What can hang from each mark:
pofar: gofo
bubo: dosak nitos tepa
nitos: bubo dunibe tevu
gofo: nitos pofar
dosak: bubo
lomun: dunibe
rivo: nitos

Each row was made from one small tree. The marks that hang from a mark follow it in brackets, in alphabetical order. Every link used is in the known rows. Write each row's tree.
Known rows:
nitos[tevu]: [ 0.18 -0.69  1.78 -0.09  0.26 -0.45 -0.15  0.65 -0.69 -2.15 -0.87 -1.64
  0.53 -0.98 -1.60 -0.63  0.18]
pofar[gofo[nitos[bubo[dosak] tevu]]]: [-0.86  0.68  0.48  0.66 -1.44  4.13 -2.34  2.80 -0.68  1.28  1.04  2.46
  1.15 -0.39 -2.79 -0.65  3.25]
pofar[gofo]: [-0.67 -0.14  0.40 -0.76  0.99  1.55 -0.45  0.10  0.17  1.95  1.25  0.41
 -1.34  0.04  1.30 -0.88  0.56]
rivo[nitos[bubo dunibe tevu]]: [ 2.98 -1.50  3.78  0.13 -0.88 -1.25 -0.32  2.42 -1.13 -1.71 -0.30  0.89
  2.64 -2.48 -5.99  0.67  0.03]
pofar[gofo[nitos[tevu]]]: [-1.88 -0.41  1.85 -1.52 -0.35  2.53 -2.15  2.60 -0.76 -0.40 -1.82 -1.34
 -1.88 -0.47 -1.54 -0.19  2.98]
pofar[gofo[nitos[bubo[dosak] dunibe]]]: [-0.60  1.41 -0.99  0.13 -1.86  2.72 -1.40  2.97 -0.77  4.64  2.72  5.00
  2.01 -0.38 -2.84  0.60  2.12]
rivo[nitos[bubo[tepa] dunibe tevu]]: [ 2.91 -1.10  2.54  2.01 -1.29 -0.51  1.40  1.70 -1.37 -0.78  1.13  1.71
  4.44 -2.20 -6.28 -1.00  0.23]
rivo[nitos]: [ 1.19 -1.23  2.09  0.50 -0.44  0.01  0.09  0.40  0.07 -1.65 -1.15 -1.46
 -0.39 -0.38 -1.85 -0.15  0.92]
gofo[nitos[bubo dunibe tevu] pofar]: [ 0.90  1.14  1.18 -1.90 -1.79  1.00 -1.62  4.17 -0.33  1.76  0.05  3.06
  0.52 -1.41 -4.65  2.58  1.84]
rivo[nitos[tevu]]: [ 1.40 -1.96  3.86  0.49 -0.22 -0.44 -0.07  1.01 -0.63 -3.72 -2.04 -3.14
  0.11 -1.33 -3.45 -0.72  1.08]
gofo[nitos[bubo[dosak] tevu]]: [-0.21  0.82  0.18  1.42 -2.39  2.67 -1.83  2.67 -0.84 -0.61 -0.23  2.04
  2.46 -0.44 -4.08  0.23  2.67]
pofar[gofo[nitos[bubo dunibe tevu]]]: [-0.31  0.15  1.87 -1.86 -0.99  1.71 -2.43  3.99 -1.23  1.65 -0.17  2.69
  0.61 -1.65 -4.08  1.24  1.89]
bubo[dosak nitos[dunibe tevu] tepa]: [-0.21 -1.54 -1.08  4.19 -2.24 -2.58  3.98  1.38 -1.75 -0.25  2.65 -0.57
  7.83 -1.63 -3.82 -2.21  2.21]
dosak[bubo[nitos[tevu] tepa]]: [-1.45 -2.09 -2.83  3.50 -2.17 -0.41  3.81 -0.19 -1.02 -1.87  1.68 -2.29
  5.91 -0.36 -2.27 -1.69  2.70]
bubo[dosak nitos[tevu] tepa]: [-0.72 -1.62 -1.27  4.76 -2.01 -0.70  3.21  0.58 -0.96 -1.38  1.84 -1.43
  6.44 -0.72 -2.22 -2.86  3.07]
nitos[bubo[tepa] dunibe tevu]: [ 1.76  0.14  0.49  1.49 -0.87 -0.63  1.35  1.34 -1.41  0.76  2.23  3.18
  4.84 -1.81 -4.47 -0.83 -0.66]
lomun[dunibe]: [-1.21 -1.10 -0.31 -0.94  0.59 -1.45 -1.35  0.10  0.10 -1.94 -2.17  0.14
 -1.05  0.27  1.85  0.06 -0.40]
dosak[bubo[tepa]]: [-0.84  0.47 -3.79  2.67 -1.17  1.45  3.23 -1.81 -0.51  1.22  3.13  0.62
  3.17  0.96 -0.80 -1.76  0.13]

Write each row's tree:
[-0.31 -1.38 -1.75  2.29 -1.95 -2.61  3.29  1.10 -0.84  1.06  1.63  0.42
  5.42 -0.94 -1.87 -0.40  1.60]	bubo[nitos[dunibe] tepa]
[ 0.85  1.49 -0.10 -0.04 -2.26  1.67  0.18  3.48 -0.54  2.69  1.49  3.79
  2.31 -1.09 -5.01  0.89  1.95]	gofo[nitos[bubo[tepa] dunibe tevu] pofar]
[ 1.44  1.42 -2.37  3.53 -1.74  0.38  2.36  0.36 -0.95  3.77  5.08  5.46
  6.22 -0.56 -3.23 -1.49 -0.53]	nitos[bubo[dosak tepa] dunibe]
[-0.38 -1.16 -1.55  2.32 -2.05 -2.81  2.41  1.42 -0.85  0.99  2.19  0.35
  5.55 -0.96 -1.94  0.08  1.73]	bubo[dosak nitos[dunibe]]
[-0.67  0.61  1.18 -1.57 -1.16  1.82 -1.34  2.80  0.17 -0.26 -1.66 -0.96
 -2.06 -0.21 -2.14  1.18  2.86]	gofo[nitos[tevu] pofar]
[-0.95 -2.32 -1.27  1.02 -1.84 -2.98  2.84  1.30 -1.56 -1.59  1.11 -2.18
  5.59 -1.58 -3.58  0.63  1.59]	dosak[bubo[nitos[dunibe tevu]]]
[ 2.82 -0.58  1.46  3.95 -1.94 -0.05  2.26  1.36 -1.60  0.03  3.04  2.35
  6.37 -1.87 -6.59 -2.25  0.55]	rivo[nitos[bubo[dosak tepa] dunibe tevu]]
[-0.94 -2.01 -2.57  2.98 -2.34 -2.31  4.62  0.60 -1.79 -0.70  2.40 -1.36
  7.33 -1.27 -3.90 -1.08  1.70]	dosak[bubo[nitos[dunibe tevu] tepa]]
[ 0.33  1.14  0.93 -1.41 -1.59  2.92 -2.38  3.37  0.46  0.60 -0.73  2.08
 -0.91 -0.42 -3.01  1.94  2.75]	gofo[nitos[bubo tevu] pofar]
[ 0.71  1.87 -0.61 -1.89 -2.13  1.47 -1.46  3.51  0.38  3.87  0.96  4.72
 -0.03 -0.40 -3.03  3.16  1.64]	gofo[nitos[bubo dunibe] pofar]
[ 2.37 -0.94  2.52  2.60 -1.29  1.16 -0.23  1.24 -0.61 -2.00  0.83  0.59
  3.20 -1.26 -4.68 -1.18  1.38]	rivo[nitos[bubo[dosak] tevu]]
[-1.34 -0.37  2.05 -2.05 -0.52  0.60 -1.37  3.42 -1.49  0.76 -1.04 -0.39
 -0.51 -1.47 -3.22  0.44  2.05]	pofar[gofo[nitos[dunibe tevu]]]
[-1.11 -1.56 -3.03  1.10 -2.17 -2.55  3.00  0.62 -0.86  0.51  1.90 -0.49
  5.03 -0.61 -1.96  1.19  1.37]	dosak[bubo[nitos[dunibe]]]
[-0.41  0.73  0.71  0.09 -1.57  2.23 -1.54  3.64 -1.42  2.49  1.80  3.36
  2.57 -1.35 -4.46  0.02  2.33]	pofar[gofo[nitos[bubo[dosak] dunibe tevu]]]
[-0.32  0.46  0.56  0.09 -1.50  2.37 -0.66  3.33 -1.45  2.51  1.29  3.44
  2.44 -1.32 -4.39 -0.39  2.13]	pofar[gofo[nitos[bubo[tepa] dunibe tevu]]]
